What can hang from each mark:
q_604: q_491
q_491: q_462 q_646 q_726 q_939
q_944: q_491
q_462: q_491 q_646
q_646: q_491
q_311: q_491 q_939
q_193: q_491 q_944
q_81: q_491

In the rows, 128 means zero.
Known rows, with every way that one mark hangs from another:
q_646{q_491{q_462 q_726 q_939}}: [ 74 100 156 157 132 156 183 134 158 112 113 133 132 110 133 173 100 105
 116 123 121 203  94 131 196]
q_462{q_491{q_726}}: [115 130  83 107 131 149 142 124 129  91 142 109 116 120  96 135 174 145
 122 170 108  70 132 123 125]
q_604{q_491{q_462 q_646 q_726}}: [121 144 102  89  93  94 132 159 137 156 148  90 150 155 133  98 136 171
  88 157 110 142 139  65 147]
q_491{q_462 q_646 q_726}: [106 115 105 121 103 127 177 147 148 130 137 111 121 148 127 117 119 167
 102 134  95 144 119  69 143]
q_193{q_944{q_491{q_646 q_726}}}: [142 132  18 150 115 121 193 152 106 102  91 110 144 198 144  45 138 178
 106  81 128  88  95 134 137]
q_193{q_491}: [162 169 123 149 134 121  83 120 105 116 120 132  68 124  80 148 133 118
 138 183 132  52 160 133  71]
q_646{q_491{q_726}}: [117 139 107 188 133 156 175 140 120 109  80 122  96 164  83 170 141 130
  92 161  84 125  83  87 166]
q_193{q_944}: [158 161  89 163 161 123 123 132  90 135 117 140  83 167  79 135 136 154
 136 109 115  54 152 160 114]
q_944{q_491{q_462{q_646}}}: [137 127 144 131 173 149 141 157 116  60 106  93 161 118 101 109 162 132
 100  81 159 103 166 130 104]
q_311{q_491 q_939}: [218 175 135 116 164  83  55  77 113 155 126 104  95 125 141 168 106 172
 177 151 114  85 151 108  87]
q_81{q_491{q_646 q_726}}: [139 143 102 174 118 145 155 136 107 144 111 155  87 184 123 110 135 151
  59 172  69 110  82  54 124]
q_81{q_491{q_462 q_939}}: [118 141 197 160 184 148 116 110 122 133 142 172 100  98 141 173  86 108
  94 141 118 158 145 132 142]
q_81{q_491}: [159 176 151 188 180 153 107 116  80 128 111 157  69 154  90 165 127 137
  74 174  79  74 135  90 114]
q_311{q_491{q_462 q_646 q_939}}: [153 149 132  84 117 105  88 100 128 198 141 141 137 113 168 148  89 129
 155 143 114 153 129 117 139]
q_311{q_491{q_462{q_646} q_726} q_939}: [150 126 172  84 131  82  97 132 168 130 160  87 133  98 161 128 155 148
 167  86 187 151 144 110  96]
q_193{q_491{q_462 q_646 q_726} q_944}: [111 149  67 113  87  83 166 158 148 131 151 138  90 141 136  83 130 135
 122 103 178 112 129 150 105]
q_491{q_462 q_646 q_726 q_939}: [ 89  82 124 118  97 132 168 131 162 143 147 140 150 127 158 108  93 137
 126 116 108 190 106 113 153]
q_462{q_491 q_646}: [157 136 102 103 152 149 105 130 104 112 132 148 125 116  54 137 220  94
 125 128 124  27 158 140  85]
q_604{q_491{q_462{q_646} q_726 q_939}}: [ 90 103 190  80 103 113  99 167 151 141 168 113 189 114 136  96 157  95
 126 101 184 172 157 157 135]
q_311{q_491{q_726} q_939}: [176 146 126 116 131  89  84  95 136 139 139  85 100 127 164 145 112 181
 174 147 131 116 127 104 110]
q_646{q_491{q_462}}: [133 162 134 169 175 147 161 130 123 112  88 132  95 126  75 207 122 125
  91 146  88 133 127  87 165]
q_462{q_646}: [158 126 144 154 142 149 105 143 102 127 114 143 115 154  56 129 176 116
 125 119 110  62 150 117  82]
q_944{q_491{q_462}}: [132 148 121 139 182 142 147 130 120  62 106  78 140 114 120 133 106 165
 103 125 127 109 165 117 126]
q_193{q_491 q_944}: [162 184  88 151 143  98  98 131 100 133 125 152  60 143  92 123 138 122
 146 129 167  40 163 187  78]
q_944{q_491}: [158 153  99 163 176 152 127 122  88  70  85  88 128 152 104 124 123 161
 110 143 110  68 145 123 114]
q_311{q_491{q_462 q_646 q_726} q_939}: [168 138 109  80 110  67 126 107 164 160 150  92 120 121 194 127 100 189
 154 124 128 161 113  63 122]

Rows:
[113  94 191 119 145 146 115 136 137 129 147 159 148  97 103 136 141  85
 145  82 149 143 162 164 111]
q_491{q_462{q_646} q_939}
[100  87 148 174 104 162 164 146 130 126  87 164 143 147  97 135 168  63
 119  99 130 158  68 145 152]
q_462{q_646{q_491{q_726 q_939}}}
[173 159 112 113 108 114  69  93  98 208 120 159 129 148 148 135 111 124
 164 170  93 119 110 122 126]
q_311{q_491{q_646 q_939}}
[153 162 102 112 113  95 119 128 134 141 129 145  85 120 109 131 128 121
 115 161 120  95 148  97  86]
q_193{q_491{q_462 q_646}}
[ 78  66 187 117 113 148 146 156 161 111 157 133 159  96 127 112 140  99
 143  76 165 176 137 161 127]
q_491{q_462{q_646} q_726 q_939}
[117 118 147 130 175 149 142 113 127  73 120 101 163  96 153 132  80 132
 130 106 142 151 154 162 139]
q_944{q_491{q_462 q_939}}
[104 119 130  83  84 108 120 120 150 183 153 124 148 117 188 117  97 137
 155 141 131 185 103 115 160]
q_311{q_491{q_462 q_646 q_726 q_939}}
[162 113  79 143 137 145 142 104  95 121  84 139 164 156 145  88 103 134
 125 123  90 110 109 132 126]
q_944{q_491{q_646 q_939}}
[108 116 126  85  79  96 123 143 146 171 159 117 172 134 167  95 110 135
 111 139 124 183 128 111 160]
q_604{q_491{q_462 q_646 q_726 q_939}}
[125  97  42 143 104 122 184 140 115 114 104 132 167 178 177  38 112 145
 135  65 143 130  87 183 146]
q_193{q_944{q_491{q_646 q_726 q_939}}}
[112 122 146 119 103 122  86 129 121 150 150 104 154 145 142 112 122 130
 133 167 129 142 139 149 144]
q_604{q_491{q_726 q_939}}
[131 140 195  87 140 121  64 127 129 164 152 144 147  87 134 148 142  93
 171 102 174 142 161 162 117]
q_311{q_491{q_462{q_646} q_939}}
[ 93  87 103 116 106 138 189 134 145  92 122 103 187 125 188  76  89 148
 113 100 129 188 102 127 155]
q_944{q_491{q_462 q_646 q_726 q_939}}
[115 129 149 114 108 125  79 113 128 158 142 112 128 124 161 136 108 136
 173 164 137 143 115 149 143]
q_311{q_491{q_726 q_939}}
[ 93 109 193  83 106 120  93 150 154 153 165 120 155  91 163 121 144 100
 167  99 192 177 139 163 133]
q_311{q_491{q_462{q_646} q_726 q_939}}
[ 77 108 166 111 102 116 124 131 166 105 165 123 115  68 156 127  97 100
 149 143 181 171 141 172 115]
q_193{q_491{q_462 q_726 q_939}}
[144 118 155 177 139 163 133 127 105 142  79 184 133 140  68 160 168  51
 126 103 110 125  97 146 138]
q_462{q_646{q_491{q_939}}}
[195 175 153  96 175  73  76  83 142 144 148  95 100  87 155 181  96 173
 173 131 137 122 170 102 108]
q_311{q_491{q_462} q_939}
[ 89 131 131 165 141 147 192 148 143 101 100 110 101 132 102 181 123 136
  88 137 112 164 101  86 180]
q_646{q_491{q_462 q_726}}
[128 107 130 118 124 129 141 107 135 164 138 162 134 127 138 136  91 124
 131 122  90 155 130 117 136]
q_491{q_462 q_646 q_939}
[116  89  61  93  88 135 152 106 134 144 147 158 148 123 139  98 151 109
 138 153  97 114  96 138 140]
q_462{q_491{q_646 q_726 q_939}}
[123 126 216 149 169 150 110 131 120 135 144 190 122  96 118 144 144  72
  90  93 148 147 147 143 119]
q_81{q_491{q_462{q_646} q_939}}
[102 111 143 134  89 126 105 124 136 115 147 139 104 108 138 114 111  96
 158 163 163 132 123 175 103]
q_193{q_491{q_726 q_939}}
[120 108 100  99 118 146 139 151 130  96 145 125 135 118  79 110 225 105
 119 125 142  65 131 134 102]
q_462{q_491{q_726} q_646}
[100 105 133 185 120 163 167 120 127 123  97 146 121 146 112 163 115 100
 123 142  98 165  69 134 178]
q_646{q_491{q_726 q_939}}
[103  94 122 151 130 157 151 126 124  72 112  88 163 128 163  92 100 140
 133 118 138 145 111 166 141]
q_944{q_491{q_726 q_939}}
